Each row comes from the steps of one path. Every step used is in the known rows, and no mark comes twice. Write the path behind each row, first mark first.
Known rows
rulevel > pozo: [ -5   2   9  -4  -7  -3  -3 -19 -19  -2  -5  -8  -8   9 -15  17 -18  10
  10   3   2 -10  -7 -13 -17  -4  15   9   5 -18 -21   9  18   2 -13  -6
 -24 -18  -4  -3  -7]
renesil > rulevel > pozo: [  0  14  19 -23   2   0   2 -30  -3   5   7 -16   4  -3 -15  11 -16  -5
  26 -22  -2 -14  -2 -23 -29  -2  12  12   8 -16 -18  11  20   9  -9  -9
 -13 -28 -15  20   9]
renesil > lefe: [ 10   7  -3   1   9  -3  -6 -14  16  -2  17 -29  12 -20   8  -6   0 -23
   9 -21 -14  -1   8  -8  -7   2  -4  -2   7  -1  -9   2  -2   8  11 -14
   8  -5 -11  -4  11]
pozo > nefib: [  3   2   6  -8  11 -11  -3  -9 -13   0 -14   7 -13  -6  14  -6  -3  -5
  11   2   2  -9  -7   4  -5 -18   1 -11  -8  -1  28   3 -11   9  -7 -10
  12  23  -8   7 -19]
nefib > mimosab > renesil > lefe > pozo > fimi: [ 32  20  -5  15  60 -17 -10 -11   5 -12  35 -27  21  -6  12  15  13  -8
  -2  -7 -47  23  42  -7  -7  12  14  11 -15   6   0 -21  24   1  -5  16
   7   1 -22 -12   7]
lefe > pozo > mimosab: [ 13  15   8  -7  30 -26   4   1  -4 -19  29   9 -10  10  13  22  -9  21
   0 -14 -33  20  15   3 -24 -19   2   9  -1 -19   7   5   2 -21 -31  -8
  -6  14  -3 -17 -29]
pozo > mimosab: [  0  15  10   5  12 -17   2   4  -4   0  14   6  -4   3   8  -1  -1  -1
   9 -12  -9  11   2   5  -1  -9   1   9  -5 -10  10   2   0 -17 -12  -6
  10  12   0 -14 -30]
rulevel > lefe > renesil > fimi > pozo > mimosab: [  1  10  23  13  37 -50  13  -3  -8  -4  11   3   1   8 -17   6  -4 -17
  24   3 -12  26 -16   5  -2   2  24  -7  29   9  15   5   1  -8 -15  -3
   6  -1 -22 -12  -8]
nefib > mimosab > renesil > fimi > pozo > rulevel: [ 13  42  19   5  25 -37   0   4  -2  -7  12  20   2  28 -10   2 -31 -19
   1   7 -10  38  11 -21  19  12  32 -23  26  18  18 -21   8   7   8  13
  -8   4 -27  -4 -20]
fimi > pozo > rulevel > renesil: [  4  11  28 -15  21 -22  -2 -13 -20 -19 -13  15   7  25 -15   7  -9  -9
  -6 -22  -4  19 -22 -12  24   9  29 -23  28  20  -7   1   4  -2  13   4
  -4  -9  -1 -22  17]
nefib > mimosab > renesil: [ 19  18 -11  27  17  -9  -3   2  -4   4   1  -6   6   4  13 -13   5 -29
   5  -4   0   6  28  -8   9   8  13   0 -21   2  14 -21   8  11   8  18
  16   5 -25  -3 -19]
fimi > pozo > nefib: [  2  10  11 -20  23 -22  -4 -16 -18  -1 -26  11 -16  -1   4   1  -7  -8
  21   0  -7  10  -9  -6  13 -16   2 -30  12  10  30  13 -14   9 -11  -6
  -6  26 -17   8 -26]
gufub > renesil > lefe > pozo: [ 25   8  -9   0  22  -1  -3 -22  15 -23  44 -27  10 -15  24   8 -13 -16
  -1 -28 -18   5  15 -32 -31 -33  -2 -27  14   0   0   2  -2   4  -7 -11
  -4  -3 -16   1  19]
fimi > pozo > nefib > mimosab: [  2  25   4 -17  21 -14   5 -15 -31   2 -29  14 -15   1   8   2   0 -15
  17   0   0  19  14 -28  12 -20  12 -23  -8   8  44  14 -11  14 -17   8
   5  32 -16   5 -40]
lefe > pozo > rulevel: [ 16  16  20 -23  20 -22   4  -1  -2 -28  24  16  -2  22   6  22 -23  24
 -16 -16 -19  16   8 -13 -11 -15  12 -11  21 -16 -12 -14  12 -10 -10 -15
 -10  -1   3 -14   1]
fimi > pozo > rulevel > lefe: [  2  16  33 -29  27 -26 -10 -11 -14  -6 -10  -6   7  10 -24   5  -6 -16
  19 -34 -18  23  -8 -23  23   3  14 -16  36  -1 -16   5   9   3   2 -12
   4  -8 -10  -9  -3]
mimosab > renesil > gufub: [ 36 -19 -11  43   9  -6  -2  -2  11  12  32 -10  -5  15 -16 -15   2 -43
   1   2   9  -9  -8  17  -2  10  -2 -11  -7   2   9 -18   5   0  19   0
   8   2 -29  -9   1]
pozo > nefib > mimosab > renesil > rulevel: [ 23  27   3  -4  36 -12  -2 -16   3   9   0  -8   8 -10  18 -19   0 -48
  30 -27   0  -3  28 -22  -7  -4  10  -3 -23   2  35 -12   2  27   6   4
  33  11 -40  26 -15]
mimosab > nefib: [  4  -7  -6 -15 -10   8 -11   0  -6  14   2  12  -8 -26 -10  -9  18  15
  -6  22   6   6  -3  -6   6  -3  -8  -1  -6 -14  13  -9  -7   4  -2  -2
  10  24  -6   8 -26]
rulevel > lefe > renesil: [  9 -23  13  11  21 -12  13  -6  -2  -2  -9 -13  11  -4  -9   1  19 -20
  14  -8  14 -17 -13  -2   1   2  20  -1  12   1  -9  -6   9  11  -2  -7
  22 -20 -15  -9  32]
nefib > mimosab > renesil > fimi: [ 13  17 -11  34  12 -25   2   7   9   1  18   4   7   5   1 -10 -15 -28
  -1  26   2  19  16   8 -12  12  21   5 -13  11  25 -25   9  10   9  22
   2   5 -29   7 -13]
pozo > nefib > mimosab > renesil > gufub: [ 35  -6  -7  37  17 -10   1 -13  -7  13  15  -3 -15  10  -1 -19   3 -53
   6   1  16  -7   2   1  -2  -7   0 -16 -25   2  46 -15  -3  10   8   4
  22  25 -40  -4 -25]
rulevel > renesil > lefe > pozo > mimosab: [ 23  13   4   0  41 -33   0 -22  -1 -30  34 -13   8  -1  19  16  -3  -7
   2 -40 -40  16  10   5 -27 -14  14   6   7  -9  -3   8   2 -16 -13  -9
   5  -4  -9 -29  -1]
rulevel > lefe > renesil > nefib: [ 17 -25  21   2  -1   8  17 -16   5  -7 -11 -17   7 -11 -13  -2  33 -20
   4  -7  24 -11  -9 -32  20   9  31  -4   6  -1  -5 -28  11  20   1 -12
  16 -12 -10   1  35]
nefib > mimosab > renesil > fimi > pozo: [ 14  27  -3  20  26 -30  -1  -1  -2   3   7   7   3  15 -11   1 -18 -26
   9  22  -9  35  16  -5   9  14  23 -18  15  24  23 -10   0   8   4  26
 -15   4 -30   6 -17]
nefib > mimosab > renesil > lefe: [ 27  26 -14  25  29  -9 -12 -13  18   4  14 -34  16 -15  15 -14   7 -50
  14 -26 -15   4  34 -18   6   9  11  -2  -9   1   4 -15   7  18  19   3
  21  -2 -30  -7  -4]
gufub > renesil > nefib > mimosab: [  8  11   5  -1 -19  34   9 -15  -5  -6   5  -7   0  -7   7  -9  12 -30
 -14  -7  29  10  20 -72  15 -23  16 -20 -24   9  31 -20   0  21  -6   9
  13  18 -10  12  -6]
pozo > rulevel: [  3  15  22 -11   4 -12  -1   3   0 -10   5  14   1  14  -4   3 -14   4
  -6 -14   1   6  -2 -13  11  -2   9  -6  11  -5  -7 -11   9  -1   7 -14
   5   2   3 -11  -1]
renesil > fimi > pozo > nefib > mimosab: [ -5  25   3 -10  17 -26   7 -11 -23   0 -16  21 -11   2   1   2 -15 -16
   9  19  -1  29   6 -17  -4 -12  16 -21  -3  19  54   8 -13  14 -16  12
  -4  32 -23  11 -34]
renesil > nefib: [  8  -7   8 -10 -21  16   6 -11   8  -4  -5  -6   0  -7  -4  -2  14  -1
  -9   1  11  -1   6 -28  18   5  14   1  -1   2   2 -21   5  11   2  -4
  -2   1  -1  11   7]

Write each row's path
[ 10  14  -1 -18  24 -16   8 -16 -22 -16  -5  14 -17   3  22  12  -6   5
  -1  -1 -12  10  26 -20 -20 -33  12 -10 -20 -10  39   3  -7   7 -28   5
   7  31 -14   2 -30]	lefe > pozo > nefib > mimosab
[ 25 -45  10  30  10  -6  19 -12   1   4  19 -13  -2   8 -30  -4  22 -42
   6  -6  23 -20 -25   7  -9   3  10 -11   8   0   4  -7   5   3   3 -14
  22 -12 -23 -17  34]	rulevel > lefe > renesil > gufub
[ 26 -36  28  22  14 -16  17  -9  -1   0  24  -7  -1  18 -31  -3  11 -39
   0 -17  27 -18 -29  -3  -1   2  13 -15  17  -5  -2 -13  10   2  10 -24
  25 -12 -21 -22  32]	pozo > rulevel > lefe > renesil > gufub
[ 13 -21  16   8 -10  14  22  -8  11  -7  -4  -2   1  -4   1  -1  23  -6
 -12   9  30 -13  -5 -31  23   8  31  -9   2   3   1 -36  10  17   2  -7
   6  -5  -6  -1  32]	lefe > renesil > nefib
[ 17  30  19   5  29 -42  -2   5   7  -4  17  17   5  24 -11  -3 -33 -12
   2   8 -12  33  -5  -2  15  13  24 -24  39  17   4 -20   8   3  16   3
 -15  -2 -22   0 -11]	mimosab > renesil > fimi > pozo > rulevel
[ -2   5  14 -11   1 -14  -3 -25 -27  -2 -17   3 -21   2   1  10 -20   1
  19   5   7 -17 -14  -8 -24 -22   9  -4  -2 -19  10   9   6  10 -17 -15
 -11   5 -16   1 -26]	rulevel > pozo > nefib
[ -4  24  13   2  23 -42   5   3  -6  -4  16  14  -6  11  -7   7 -19   0
  17  12 -23  38 -10   7   0   1  13  -6  24  11  23  11  -4 -18 -13   3
 -14  13 -10  -2 -34]	renesil > fimi > pozo > mimosab
[ 26  16  -5  25  42 -57   0   1   8 -14  37  -8   9   7   3   6 -20 -16
  12   1 -32  26   6  28 -32  -1  22  17   4  -8   8 -14  10 -11 -11   4
   1  -3 -32  -3 -21]	rulevel > lefe > pozo > mimosab > renesil > fimi
[ 21 -37  -3  22  -1   1   7 -15  -9  -4  17  -3   0  16 -27  -4  10 -32
 -12  -5  19  -6 -30  18 -11   7   6 -12  -9  14   8   6  -4  -8  15   4
   7  -5 -10 -19  30]	rulevel > renesil > gufub
[ 20  23   1  31  29 -26  -8   7   7   4  15  -3  -3   7  14 -13  -2 -22
  15 -11 -12   8  13  15   8   4   7   8 -11  -5   6 -17  11  -9   6   1
  16   9 -21 -16 -32]	pozo > mimosab > renesil
[  3   5   2 -15   3  -8 -11   4 -11  12  13  18 -12 -20  -8  -8  20  16
   3  14  -4  16  -1  -5   6  -7  -7   6 -10 -24  23  -4  -9  -7 -13  -8
  20  36  -7  -6 -52]	pozo > mimosab > nefib
[ 13   2  36 -12   3   0  19 -16  -8 -11 -13  -3   6   5  -9   0  26 -25
  -3 -20  26   3  13 -62  26  -1  43  -4  -4  -3   8 -31  18  24  -4  -5
  30  -2 -10  -8  17]	pozo > rulevel > lefe > renesil > nefib > mimosab
[ 25  21  14  11  16 -14   0  -8   5  -1   2  -8  -5   5   2 -10  10 -20
  14 -10 -10  23  14 -24  42  12  22  -7   9   4  10 -28   6   4   4  -2
  -5  12 -22  -5 -28]	fimi > pozo > mimosab > renesil > nefib
[ 13  -9  10 -12  48 -15  -4  -9 -13 -14  15 -18  19   0 -11  28  15  19
   2  -4 -43  18  10   6 -10   6   7  18  -2  -2 -15  -3  19 -14 -22   7
  -1  -7   0  -5  18]	rulevel > lefe > pozo > fimi
[ 24  25   3   4  28  -3   0  -9  12  10  12 -14  16  -5  11 -16   3 -41
  23 -27  -5   3  31 -23  -3   8   9   5 -16   3  13 -16  11  22  12  14
  22  -5 -35  20  -1]	nefib > mimosab > renesil > rulevel
[  5   7   4 -12 -17  19  11 -12  -7  -4 -10   0  -1  -4  -3  -2  16 -10
  -8  -2  13  13  25 -50  19  -1  15   3 -22  -1  20 -19   3  17  -7   8
   6  14  -2   9  -9]	renesil > nefib > mimosab
[  7   7  13 -17  15  10  -3 -21  10   4  18 -35  27 -25  -6 -14   5 -53
  32 -49   2  -6  -2 -40 -16 -16  -3  -9   3   2   2  11  -3  16   5  -8
  27 -15 -26  25  21]	gufub > renesil > rulevel > lefe
[ -7   0  19   1  15  -1  -8 -15 -23   3   5 -13   2   6 -22  25   3  23
   7  17 -16  -2  -5  -3  -7  13  11  24  -7  -4 -22  -1  33  -9 -13   8
 -17 -10   2  -8   3]	rulevel > pozo > fimi
[ 21  14  -4 -13  19  -8 -12 -16   2  -9  54  -7  -6 -32  13  -1   8   0
   1 -13 -18  20  12 -29 -24 -36  -9 -14   2 -24  20  -4 -12  -5 -18 -18
  16  34 -19  -7 -43]	gufub > renesil > lefe > pozo > mimosab > nefib
[ -4   4  -5  21  -6  -3   5   1  13  -6  37   0   6  -2   1  -8 -21 -21
 -11  23  18   9 -16 -11 -27 -17   4 -19   5  21  24  -7 -10   2   4   6
  -6   6 -19  16   7]	gufub > renesil > fimi
[ 18  17  15  -8  23 -22  -7 -33  -8   5  -5 -14  -8  -8   8  -2 -20 -25
  42 -18   1 -23   0 -14 -24 -12  15   2  -4 -15   9  -1  13  22  -3 -14
   0  -3 -42  20 -16]	mimosab > renesil > rulevel > pozo > nefib
[ 34   5   2 -15  49 -26  -4 -18  11 -11  19 -27  23  -6   3   6  -3 -21
  24 -42 -35   2  25  -4 -29  -1   8   8   7 -14 -13  -6  14  11  -8  -2
   8 -22 -33  14  15]	mimosab > renesil > rulevel > lefe > pozo
[  5  -8  15  -3  36 -40  12 -17 -13  -4 -18  10  -5  -6  -7   1  -6 -23
  27  15   1   6 -29   6  -7  -5  29 -29  28  18  31   5 -11  14 -10  -4
   4   8 -31   9   2]	rulevel > lefe > renesil > fimi > pozo > nefib
[ -2   7  26 -16  25   1  -4 -22 -11   4  15 -21  15  -2 -22  20   3  11
  22  -4 -19  -2  -1 -15 -18  13  11  27  -2  -1 -19   2  34  -1  -8   2
 -11 -19  -8  10  16]	renesil > rulevel > pozo > fimi
[  0  17   9 -16  12 -32  -9   4 -11  11  18  26  -9 -15 -21   1   1  15
   6  33 -14  41  -8   2   2  -1   0  -7  15  -4  34   1 -12  -7 -15   4
   0  39 -15   1 -57]	renesil > fimi > pozo > mimosab > nefib
[  8   2  27 -12  22 -13   9 -32 -12   1  -8  -1 -10  -5   6   7  -9 -13
  36  -8  16 -32 -17 -20 -32 -18  24  -5   3 -14  13   2   8  24 -15 -19
   2  -8 -30  13  11]	lefe > renesil > rulevel > pozo > nefib
[ 21  13  -2 -20  26 -24 -15 -13   1  -5  36   3  -7 -30  10   8   9  13
   4  -7 -32  23  16  -6 -18 -20  -5   4   2 -29  14  -1  -5  -8 -23 -16
  13  32 -12  -8 -46]	renesil > lefe > pozo > mimosab > nefib
[  1  17  29 -22  22 -40  -4  -6  -8  -9   3  -1  11  12 -29   5 -19 -16
  16 -13 -17  29 -12  -9   8   7  20 -12  41   7  -6   4   6   1   3  -6
  -3  -8 -16  -1   0]	renesil > fimi > pozo > rulevel > lefe
[ -1  28  18 -18  10   6   3 -37 -23   3   3  -6  -9  -9   9  -2 -16 -34
  27 -19  18 -12  11 -60 -32 -44  13 -22 -22  -5  41  12   3  24 -20  -5
  11  14 -30  20 -23]	gufub > renesil > rulevel > pozo > nefib > mimosab
[ 16  26   8  30  22 -28  -9 -10  -9   2  11 -11 -11  16   2   3 -14 -15
  24 -10 -12  -3   5   8  -5   0  17  13  -5 -21  -8 -10  23  -6  -6  -2
  -5  -5 -27 -22 -38]	rulevel > pozo > mimosab > renesil
[ 10   2  -5   5  17  -7  -5 -23   7 -12   7 -29  20 -15   2  -4  11 -37
   2 -31 -10   1  -6  -1  -3  10  14  -1   5  14 -12   5   0   9  20  -2
  13 -18 -12 -15  31]	rulevel > renesil > lefe
[ 10   6  24 -16  12 -13   3 -16 -11  12  18   8  -9 -22 -16   3  14  11
  24   2   7  -5 -10 -20 -20  -9  14  11  -1 -32  10  -5   9   6 -20 -17
  18   8 -25  -1 -30]	lefe > renesil > rulevel > pozo > mimosab > nefib
[ 16  -5   1 -18  29 -18   0 -13  -5 -19   9 -15   6   2  -2  20  -1   4
   6 -20 -29   8  11  -1 -24 -14   8   6  11 -19 -15   7   6  -3 -20  -1
  -2 -11  -8  -2   7]	rulevel > lefe > pozo
[ 35  -9 -13  41  11  -4   4  -4   1  12  25  -8  -6  14 -11 -15   3 -49
  -2   1  14  -1  11  -2   0   7   3  -7 -23   2  24 -18   4   5  13  11
  13   8 -33 -11 -11]	nefib > mimosab > renesil > gufub
[  3   7  26 -19  13 -19  -9  -5  -8  -7  -4  -8  11   9 -13   1  -3 -15
  11 -33  -6   3  -4 -16   7  -1  10   0  15 -10 -17   0  14   1   3 -14
  21 -11  -8 -10   3]	pozo > rulevel > lefe
[ -6  16   9 -11   5  -9   2 -28 -36  -1 -22   5 -19   4   5  13 -12  -6
  13   3  11  -7   8 -28 -18 -25  17  -2 -22 -15  30  10   8  13 -25  -1
  -2  16 -17  -1 -37]	rulevel > pozo > nefib > mimosab
[ 22 -40   6  36   2   1  21  -4   4   5  28   4 -12  13 -19  -5  13 -26
  -7  11  32 -19 -25  10 -10   3   9 -18   7   6  14 -14  -1   2   4 -10
  11  -2 -17 -16  31]	lefe > renesil > gufub
[  2  18   8  -6   7 -18  -7   2 -10   4  32  24 -13 -18 -14  -7  -2  -2
   6  27   1  38 -14 -19   1 -20  -1 -26  16   3  42  -1 -19  -5 -13   3
   3  43 -23   9 -54]	gufub > renesil > fimi > pozo > mimosab > nefib
[ 16   2  -1 -19  26 -23   3 -15 -14 -18  -1  10 -16  -2  23  13 -13  13
   4  -2 -18   0   4   2 -26 -30   3 -14  -2 -11  25   6  -8   2 -26 -11
  -5  21 -12   4 -19]	lefe > pozo > nefib
[ 20  -3   3   0  51 -15  -6 -18  -3 -25  28 -27  22  -8  -2  28  14   5
 -12 -14 -46  16   7   6 -17  11  16  11  -1  14 -15  -2  17 -11  -4  10
  -1 -12  -4 -16  37]	rulevel > renesil > lefe > pozo > fimi
[  2  13  13   5  28 -31  20 -11 -20  -3 -16  27 -14   5   3   3  -6 -16
  12  28  12  17  -2 -18  -3 -13  30 -27   5  23  57  -5 -10  17 -19  11
   7  23 -28   5 -15]	lefe > renesil > fimi > pozo > nefib > mimosab
[ -2  24  18  -8  22 -25  -1  -1 -13   0   3   9  -7   8  -5   7  -4   0
  17 -14 -25  29   0  -6  15  -6   1 -11  18   1  11  13  -7 -15 -15  -3
  -6  14  -2 -14 -39]	fimi > pozo > mimosab
[  7  12  12 -12   6  17   5 -14  16   2  29 -15  16 -16   9 -19  -6 -36
  16 -31   9  -9   2 -42 -20 -18  -7 -22   1  12  13   2  -7  12   7  -5
  14  -3 -19  29  20]	gufub > renesil > rulevel
[  5  -4  12   6  26 -34  14  -5   0  -5  -2   2   7   2 -22   8  -3 -18
  15  17   0  18 -21   2  -2  13  29 -16  37  22   6   0   2   8  -8   8
  -6 -15 -23   3  22]	rulevel > lefe > renesil > fimi > pozo
[ 27  28  -5  28  35 -27 -14  -9  21  -2  30 -32  11 -13  21 -14   0 -43
  24 -35 -25   5  17   4   3   9   3   5   1  -7  -3 -14   6   1  14 -12
  22   3 -27 -17 -17]	pozo > mimosab > renesil > lefe
